Every row comes from one small tree of marks. The marks that hang from a mark follow it in brackets, in alphabetical order. Every link used is in the known rows. Which tree was each row made from?
In the rows, 128 means zero.
Known rows
X(C(H)): [122 127 111 106 150  90 112 132 133 101 128 130 118 116 120  90 145 132
 126 129 129 118  87 117 152]
U(D W(A(P(H)))): [150 139  86 102 150  86 113 114 149  85 134 129 152 127  97  94 110  96
 126 136 120  42 103 113 150]
W(A): [146 130 106 116 132  89 112 118 128  95 134 124 149 122 130  96 132 111
 120 130 134  83 104 114 142]
W(A(P(C) Z) U(D)): [147 137  51 107 150  83 115 111 175  96 110 126 148 135 116 105 131 107
 125 124 124  14 106 114 134]
W(A(Z) U(D)): [157 133  79 111 141  81 114 111 157  95 103 128 134 135 167 101 133 112
 111 128 134  50 112 112 136]
Z(A(W)): [145 127 105 115 148  92 115 119 134  85 143 115 143 128 124  97 134 101
 123 133 133  93  98 121 142]
A(W(U)): [135 128 126 109 148  92 114 120 133  92 133 119 127 130 133  97 148 102
 127 122 144  85  92 119 146]
Z(A(P(H(X)) W)): [156 126  83 110 158  88 113 120 139  88 153 117 129 119  68  95 119  97
 134 132 124 100  79 119 156]
A(P W(U(D)) Z): [136 139  83 108 164  87 116 108 168 101 111 121 129 138 130 101 118  98
 124 125 125  71  84 118 145]
X(C H): [121 118 109 106 145  91 112 134 143  99 128 136 112 117 126  90 145 114
 122 128 127 114  84 118 159]
H(X(C)): [151 124 113 108 126  88 115 133 140 109 115 127 102 117 119  95 135 120
 133 122 127 135  84 120 169]
U(W): [141 135 125 108 124  92 115 118 128  96 133 119 130 125 130  92 123 102
 124 127 133  87  97 118 151]
Z(A): [153 127 101 117 128  87 113 122 132  91 137 119 145 122 136  96 145 105
 118 136 130 100 103 117 143]
P(A(W Z) C(H X)): [135 133  67 107 170  90 118 112 136  81 131 111 115 122  75  91 114 138
 120 127 135  93  83 122 131]
Z(A(P(C H) W)): [146 131  67 107 170  91 113 123 154  74 159 118 154 123  56  97 133  93
 134 133 123  51  90 121 136]
W(A(P(C(H)) Z) U(D)): [128 135  49 104 165  82 112 112 166  97 114 125 142 131 108 101 132 122
 124 128 126  17 102 111 129]
Z(A(P W(U(D)))): [140 129  92 109 157  85 115 115 158  90 124 118 149 138 126 103 143  89
 130 135 127  58  98 118 148]
A(W(U(D)) Z): [147 135  95 107 161  88 117 114 162  92 102 120 116 138 161  98 127 105
 115 124 133  78  94 118 140]
P(A(W) C): [142 128  90 109 158  94 118 121 137  70 136 117 118 127  90  95 137 102
 128 125 136  72  96 123 130]
Z(A(W(U))): [144 123 110 112 145  89 114 117 135  85 143 119 141 134 133 100 154  98
 125 128 144  62 102 120 140]
P(A C H(X)): [172 124  75 106 142  85 116 130 135  70 130 122  92 111  79  90 142 107
 128 126 131  99  93 117 140]
H(C X): [162 126 113 108 125  86 115 134 126 110 108 113 104 115 105  94 136 129
 132 122 124 124  84 118 166]
W(A(P) U(D)): [141 132  92 110 140  83 112 116 151  99 118 126 155 132 131 103 142 100
 129 131 128  50 105 111 149]

Write each row's tree
[145 127  86 110 163  89 111 116 142  80 163 124 150 128  86  99 148  92
 130 131 135  51  92 118 142] -> Z(A(P(H) W(U)))
[135 131  63 101 181  86 118 113 157  69 107 120  96 135 120  95 138 117
 117 126 138  42  99 119 117] -> P(A(W(U(D)) Z) C(H))
[131 136  90 112 156  92 114 106 151 104 140 121 132 134 107 100 121 101
 127 119 134  70  79 120 142] -> A(P W(U) Z)
[149 137  91 112 130  90 115 103 137  96 137 126 139 131 126  96 102 111
 113 123 136  40 106 118 136] -> U(W(A(Z)))
[129 131  74 109 144  85 112 123 139 100 144 109 167 115  66  97 138 129
 135 138 119  97  87 116 151] -> Z(A(P(C(H X))))
[165 132  53 101 181  86 119 117 167  56 113 127  99 135 110  95 139 102
 115 125 135  35 102 120 120] -> P(A(W(U(D)) Z) C H)
[131 134 108 106 160  88 115 118 156  96 115 119 138 135 127 100 135  92
 134 128 126  79  86 117 154] -> A(P W(U(D)))
[163 120  81 104 157  85 113 124 136  93 144 118 122 124  54 100 146 113
 140 124 130  52  84 121 161] -> Z(A(P(H(C X)) W(U)))
[159 136  90 105 145  85 112 130 132 105 137 115 150 111  55  93 133 133
 136 130 115 122  76 116 170] -> A(P(H(C(X))))
[132 140  86 115 159  94 115 108 151 103 139 118 135 128  97  97 100 103
 125 124 123  96  75 121 143] -> A(P W Z)
[145 143  73 108 141  86 116 101 159 102 120 125 147 135 118  99  90 103
 118 129 118  36 101 116 145] -> U(D W(A(P Z)))
[141 141  64 113 146  90 114 116 161 103 130 120 138 122  89  98 118 108
 127 122 117  78  84 118 137] -> A(P(C) Z)
[136 132  86 102 170  91 113 124 153  80 149 122 139 126  66  97 147  95
 140 121 134  46  85 119 141] -> A(P(C H) W(U))
[136 133  78 112 141  90 112 120 146  96 142 122 164 123  79 101 129 105
 135 126 124  48  98 115 140] -> W(A(P(C)))
[157 144  45 100 160  85 116 109 172  82 126 128 145 130  82  96  98 101
 121 129 115   4 104 116 134] -> U(D W(A(P(C H) Z)))
[142 134  96 102 173  87 113 122 157  83 126 124 133 129 109  96 138  91
 131 131 126  77  87 115 151] -> A(P(H) W(U(D)))
[135 130  94 116 152  92 113 114 141  93 152 115 156 128  94 100 126  94
 131 133 125  83  87 121 146] -> Z(A(P W))
[161 126  90 106 169  91 115 127 123  70 140 121 107 121  71  90 140 120
 124 127 133  78  91 122 139] -> P(A(W) H(C))
[139 140  80 113 134  91 113  99 142 104 148 126 150 131  95  98  93 106
 122 124 127  32  97 118 142] -> U(W(A(P Z)))
[162 129  47 107 147  84 112 115 157  94 139 129 126 122  66 100 127 111
 131 117 132  28  93 114 141] -> W(A(P(C H(X)) Z) U)
[155 131  63 110 151  87 111 126 152  81 153 122 156 117  67  97 145  96
 131 135 119  62  96 117 138] -> Z(A(P(C H)))
[146 135  61 111 135  85 114 109 155 107 135 120 166 128  79 105 127 123
 130 120 132  40  95 115 146] -> W(A(P(C(X)) Z) U)
[147 136  67 112 144  82 113 106 162 103 114 128 147 135 134 104 125 105
 119 128 125  43 101 112 140] -> W(A(P Z) U(D))
[150 129 104 109 136  82 113 120 145  91 106 126 143 132 163 100 151 106
 121 131 136  58 114 111 144] -> W(A U(D))
[125 131 114 110 151  92 113 115 139  99 142 119 141 130 103 100 137  96
 137 122 136  79  81 119 151] -> A(P W(U))
[128 137  54 110 152  86 112 111 145 106 139 116 162 118  63  97 108 141
 128 128 123  71  86 114 141] -> W(A(P(C(H X)) Z))
[167 135  50 104 162  79 112 117 160  95 116 130 138 130  95 101 134 124
 120 127 121  17 102 113 144] -> W(A(P(H(C)) Z) U(D))
[161 132  72 112 170  91 116 111 137  68 144 126 103 124  99  90 115 107
 110 128 136  90  89 121 125] -> P(A(W Z) H)
[150 126 105 108 152  85 116 119 151  81 114 118 136 137 157 101 152  95
 121 135 135  65 107 118 144] -> Z(A(W(U(D))))
[155 140  85 107 137  86 117 105 153  93 109 125 134 135 150  96  98 109
 110 130 126  43 111 116 140] -> U(D W(A(Z)))
